Known rows, with every step that occurs:
E-S: [ 1.827  0.199  1.156  0.024  0.243 -1.062 -0.916  6.853 -1.715  1.039
  2.412  2.003 -1.195  1.387 -0.696  2.140 -1.418  0.083  3.116 -1.963]
E-L-S: [ 1.129 -0.230  1.999 -1.903 -0.254 -3.233 -2.770  1.929 -2.363  0.085
  1.596  1.219  5.136  0.269  0.848  0.546 -2.381  2.777 -0.190 -0.573]
G-Y: [ 1.471  0.629  1.148  0.984  0.108 -0.316  0.543  1.730  0.260  0.236
 -0.541  1.738  2.097  1.188 -0.022 -0.351  1.130  0.496  2.830 -6.026]
L-S: [-0.001  2.018  0.679  0.909  0.444 -1.753 -2.336 -0.464 -1.218  0.789
  0.062  1.375  2.687  0.855  0.175  0.698 -2.074  0.928  1.571 -0.644]
V-L-S-Y-E: [ 1.284  0.368  0.799 -5.772  1.003 -2.322 -2.528 -0.891 -0.892 -0.142
  1.383 -2.482 -0.784  0.718 -0.680 -0.365 -4.117  2.289  0.918  4.493]
E-L-S-Y: [ 0.468 -0.770  2.026 -2.422 -0.103 -4.750 -2.357  1.243 -1.876  0.632
  1.388  0.305  1.985  0.991  0.986 -1.294 -2.613  3.116 -3.061  0.171]
G-L-S: [ 1.148  3.215  1.297 -1.136  0.314  1.225 -2.842 -1.897 -1.452 -0.786
 -0.319 -0.111  3.270 -0.265  0.149  1.143 -0.232  2.913  0.995 -3.256]
L-S-Y: [-0.485  1.464  0.874  0.129  0.438 -3.215 -1.911 -1.300 -0.793  1.467
  0.026  0.536 -0.500  1.303  0.270 -1.166 -2.423  1.206 -1.269 -0.133]
E-L-S-Y-V-G: [ 1.672 -1.694  1.908 -1.175  1.058 -3.148 -3.341  0.550 -1.996  1.031
  0.271 -1.494 -1.649  0.863 -2.067 -0.371 -3.053  3.184 -1.870  0.176]
V-G: [ 0.615  1.342  1.739  2.114  1.921  0.686  0.482  2.024 -0.554  0.001
 -1.028  3.534 -0.723  1.500 -1.605  0.679  2.765  1.133  1.923 -0.444]
V-G-E: [ 0.839 -2.214  0.938  3.729  3.428  2.153  0.688  2.487 -1.159 -0.809
 -0.688  2.663  0.403  0.642 -1.571  0.421  2.572  0.460  1.661  3.147]
E-L-S-V-G-Y: [-0.463 -1.547  1.789 -0.997  1.271 -2.121 -2.070 -0.517 -1.314 -2.280
 -0.497 -0.753  4.244  1.742  0.153  0.334  5.862  4.794  2.123 -3.031]
V-G-S-Y-E-L: [ 2.824 -0.828  2.303 -1.241  1.915 -0.581  3.329  3.553 -0.382 -1.422
 -0.839 -1.490 -3.284  0.151 -2.297 -2.108  0.554  1.516 -0.183  5.655]
S-Y-L: [ 0.464 -0.474  1.817  1.437 -0.269  0.012  1.910 -0.098  0.239  6.528
  0.843  0.167 -1.822  1.373 -1.275 -0.079 -0.321  1.429  0.144 -3.089]
Y-L-S-V: [-0.732  0.096  0.601  1.468 -0.153  0.045 -0.766 -3.851 -0.545  5.128
  0.630 -3.011  3.745  1.713 -0.692  2.906  0.416  1.983  3.539 -1.654]
V-G-Y-L-S: [-0.372  0.478  1.223  4.150  1.223  1.126 -0.897 -3.480 -0.626  2.822
 -1.076  2.112 -0.455  0.297 -2.318  0.315  6.874  5.225  4.427 -7.542]
Y-V-G-E-L-S: [ 2.392 -4.974  1.189  1.179  2.328 -0.205 -3.445  1.567 -3.093 -0.787
  0.791 -1.436  2.448 -0.590 -2.116  1.407 -2.715  2.226  0.744  3.283]
Y-V: [ 2.962 -0.256  0.957  0.481 -0.131  0.116 -0.473  2.010 -0.044  2.689
  0.409 -1.604  0.891  0.796 -1.665  2.144 -6.194 -2.017  2.652 -1.696]
S-Y-E-L: [ 2.775 -2.247  2.827 -3.015  0.410 -1.977 -0.535  4.997 -1.231  0.977
  2.536 -1.406 -0.001  0.603 -1.374 -1.006 -5.006  0.460 -0.943  4.485]
L-S-Y-V-G: [ 0.652  0.476  0.708  1.620  1.565 -1.699 -2.827 -1.994 -0.913  1.845
 -1.005 -1.331 -4.134  1.325 -2.761 -0.273 -2.784  1.408 -0.184 -0.090]
S-V-G-E: [-0.085 -3.244  0.296  2.646  3.259  2.142  1.163  1.028 -0.686 -0.739
 -0.794 -1.000  1.959  1.960 -1.243  1.605  3.121 -0.190  2.135  5.209]
G-E-L-S: [ 1.396 -3.920  1.209 -0.429  1.179 -1.817 -2.643  2.352 -2.868 -1.246
  1.891  0.283  5.977 -0.379  0.829  0.405 -2.529  2.237 -0.379  3.260]

Rows:
[ 0.946  1.383  0.299 -0.048  0.238  0.022  4.642 -0.167  1.383  0.403
 -2.281 -3.539  2.969  1.852  0.713  1.136  0.323 -1.729  2.770  0.913]
G-S-V
[ 0.005 -0.027  0.302  1.668  2.389  0.702 -2.318 -2.145 -0.536 -1.684
 -0.972 -2.599  0.572  1.393 -2.842  0.733  3.193  1.717  5.673  1.348]
L-S-V-G-Y-E
[ 0.276 -0.515  0.939  0.714  1.799 -0.046 -0.492  5.018 -1.431 -0.021
  1.016  0.051 -2.186  3.065 -1.847  2.955  3.643  1.173  4.037  0.183]
E-S-V-G
[ 1.040 -0.282  1.033 -6.067  0.098 -0.700  0.764  0.234  0.388  0.306
  0.530 -2.717  4.635  2.747  1.585  2.679  0.200  1.041  2.331  0.462]
S-V-L
[ 1.921 -1.205  2.092 -0.184  1.922 -0.885 -3.345  1.681 -2.198 -2.691
  0.883  0.593  1.183 -0.331 -2.371 -0.640  2.177  4.350  3.268 -0.004]
V-G-Y-E-L-S
[ 3.687 -2.157  1.112 -6.492 -0.285 -2.344 -1.682  5.114 -0.999  2.043
  2.832 -3.444 -4.635  1.557 -0.990  2.027 -5.637  1.120  1.496 -2.270]
E-S-Y-V-L
[ 1.354 -1.811  1.423 -3.154  0.478 -1.984 -2.971  1.387 -1.996 -0.312
  2.549 -4.109  5.422  0.978 -0.884  2.016 -4.101  0.969  2.553  5.827]
Y-E-L-S-V
[ 0.911 -4.795  1.378  4.002  2.928  1.668  0.536  4.368 -2.082  3.791
  2.129  0.952 -6.640  0.980 -3.372  0.472  3.826  3.193  1.615  0.375]
V-G-E-S-Y-L
[ 2.092 -3.162  2.274 -1.353  1.713  0.631  0.057  3.133 -0.551 -2.005
  0.706 -2.378  2.232  1.329 -2.264  0.827  3.493  2.130  4.255  1.217]
S-V-G-Y-E-L
[ 0.143  0.971  1.225  2.445 -0.156 -0.105 -1.187 -2.579 -1.157  5.109
  0.866  0.646  2.177  0.417 -1.055  1.682 -0.211  2.685  2.884 -3.418]
Y-L-S
[ 0.053  1.025  0.698 -5.572  0.354 -3.584 -1.672 -1.946 -0.823  0.257
  0.262 -0.654  0.381  1.461  1.405 -0.564 -1.427  3.387 -1.023 -0.164]
V-L-S-Y
[ 0.841 -0.842  0.813 -0.785  0.129 -1.063 -0.334  5.326 -1.186  1.287
  2.280 -1.633  0.471  2.840 -0.177  3.313 -0.917 -0.277  3.865 -0.381]
E-S-V
[ 1.994 -3.585  0.553  1.576  1.812  0.294 -0.935  7.269 -2.340 -0.116
  2.719  0.982 -0.298  0.600 -0.657  1.982 -1.714 -0.511  2.877  1.741]
G-E-S
[ 2.213 -1.541  0.469 -1.200  0.776  0.135 -1.185  6.100 -1.397  0.768
  3.472 -3.589 -1.006  1.896 -2.350  3.548 -3.544 -1.485  5.900  4.139]
Y-E-S-V
[ 3.040  1.223  0.549  2.121  1.560  1.518  3.232  0.613  0.730  0.423
 -2.984 -2.046 -2.205  0.564 -2.768  0.773 -0.832 -0.941  3.198 -0.577]
Y-V-G-S
[ 1.464 -2.422  1.275 -2.629  0.369 -1.846 -2.792  0.477 -1.286 -1.338
  1.817 -4.415  5.553  0.780 -0.510  0.847 -1.310  2.210  3.868  0.966]
G-Y-E-L-S-V
[ 1.089  1.926  0.708  0.177  0.382 -1.561  4.487  0.641  1.067  1.005
 -2.426 -1.054 -1.807  1.202  0.375 -2.123 -0.749 -0.997 -0.765 -0.029]
G-S-Y
[-0.806  1.125  0.250  0.021  0.263 -1.787 -1.621 -1.980 -0.725  0.992
 -0.085 -2.195  4.253  2.140  0.387  1.890 -1.273  0.413  2.264  0.927]
L-S-V
[ 2.436  1.233  1.149 -1.987  0.024  0.405 -3.427 -3.170 -0.890  1.491
 -0.297 -4.494 -0.981 -0.032 -1.324  0.350 -5.354  1.575 -1.045 -3.108]
G-L-S-Y-V
[ 0.163 -1.070  1.570 -2.751 -0.215 -3.248 -2.278  0.493 -1.569  0.260
  1.264 -2.243  6.853  1.769  1.228  1.738 -1.378  2.141  0.465  1.209]
E-L-S-V
[ 3.060 -1.308  1.188 -5.984 -0.215 -1.660 -0.219  0.665  0.633  2.464
  0.566 -3.652 -1.443  1.412 -0.413  0.677 -5.592  0.491 -0.098 -1.184]
S-Y-V-L
[ 1.808  0.084  1.364 -0.217  0.987 -0.487  0.092  2.658 -0.114  1.810
  1.254 -0.987 -2.523  0.957 -2.132 -0.872 -4.792 -1.423  0.611  4.403]
S-Y-E
[ 2.616  0.262  0.635 -5.012 -0.176 -1.783 -3.213 -1.647 -0.980  0.997
  0.595 -3.026  2.439  0.670 -0.359  2.590 -5.723  1.743  2.701 -1.481]
Y-V-L-S
[ 1.307 -1.570  1.656  0.979 -0.269 -0.834  0.373  4.270 -1.248  6.116
  3.045  0.160 -4.811  1.565 -1.905  1.131 -0.333  2.110  1.818 -4.012]
E-S-Y-L
[ 0.548  0.812  0.750 -0.066  1.094 -1.929 -2.557 -0.405 -1.183  1.400
  1.079 -1.574 -1.884  0.596 -1.908 -0.897 -5.074  0.127  0.587  4.730]
L-S-Y-E
[-0.156 -0.271  1.142  1.554  1.599  0.738  1.316  0.187  0.668 -0.739
 -1.880 -0.215  1.240  2.712 -1.022  0.667  6.414  1.541  3.925 -3.748]
S-V-G-Y
[ 2.574 -4.821  1.938 -0.653  1.100 -0.391  0.141  5.358 -1.946 -0.654
  1.891  0.817  5.253 -0.029  0.610  0.688 -1.995  0.687 -0.177  2.931]
G-E-L
[ 3.141 -0.719  0.919  0.830 -0.195  0.236 -0.393  1.217  0.521  1.894
 -0.313 -1.879  0.917  0.705 -1.445  1.057 -3.271 -0.872  3.849 -6.738]
G-Y-V
[ 0.774  1.592  0.758 -4.984  0.432 -2.135 -2.172 -1.148 -1.186 -0.444
  0.432  0.457  3.549  0.920  1.326  1.406 -1.000  3.185  1.601 -0.686]
V-L-S
[ 3.051 -6.393  1.991  0.080  2.457 -0.264 -0.560  3.824 -1.654  0.457
  0.953 -2.007 -1.573  0.371 -2.338 -0.241 -2.718  1.119 -1.850  3.518]
S-Y-V-G-E-L
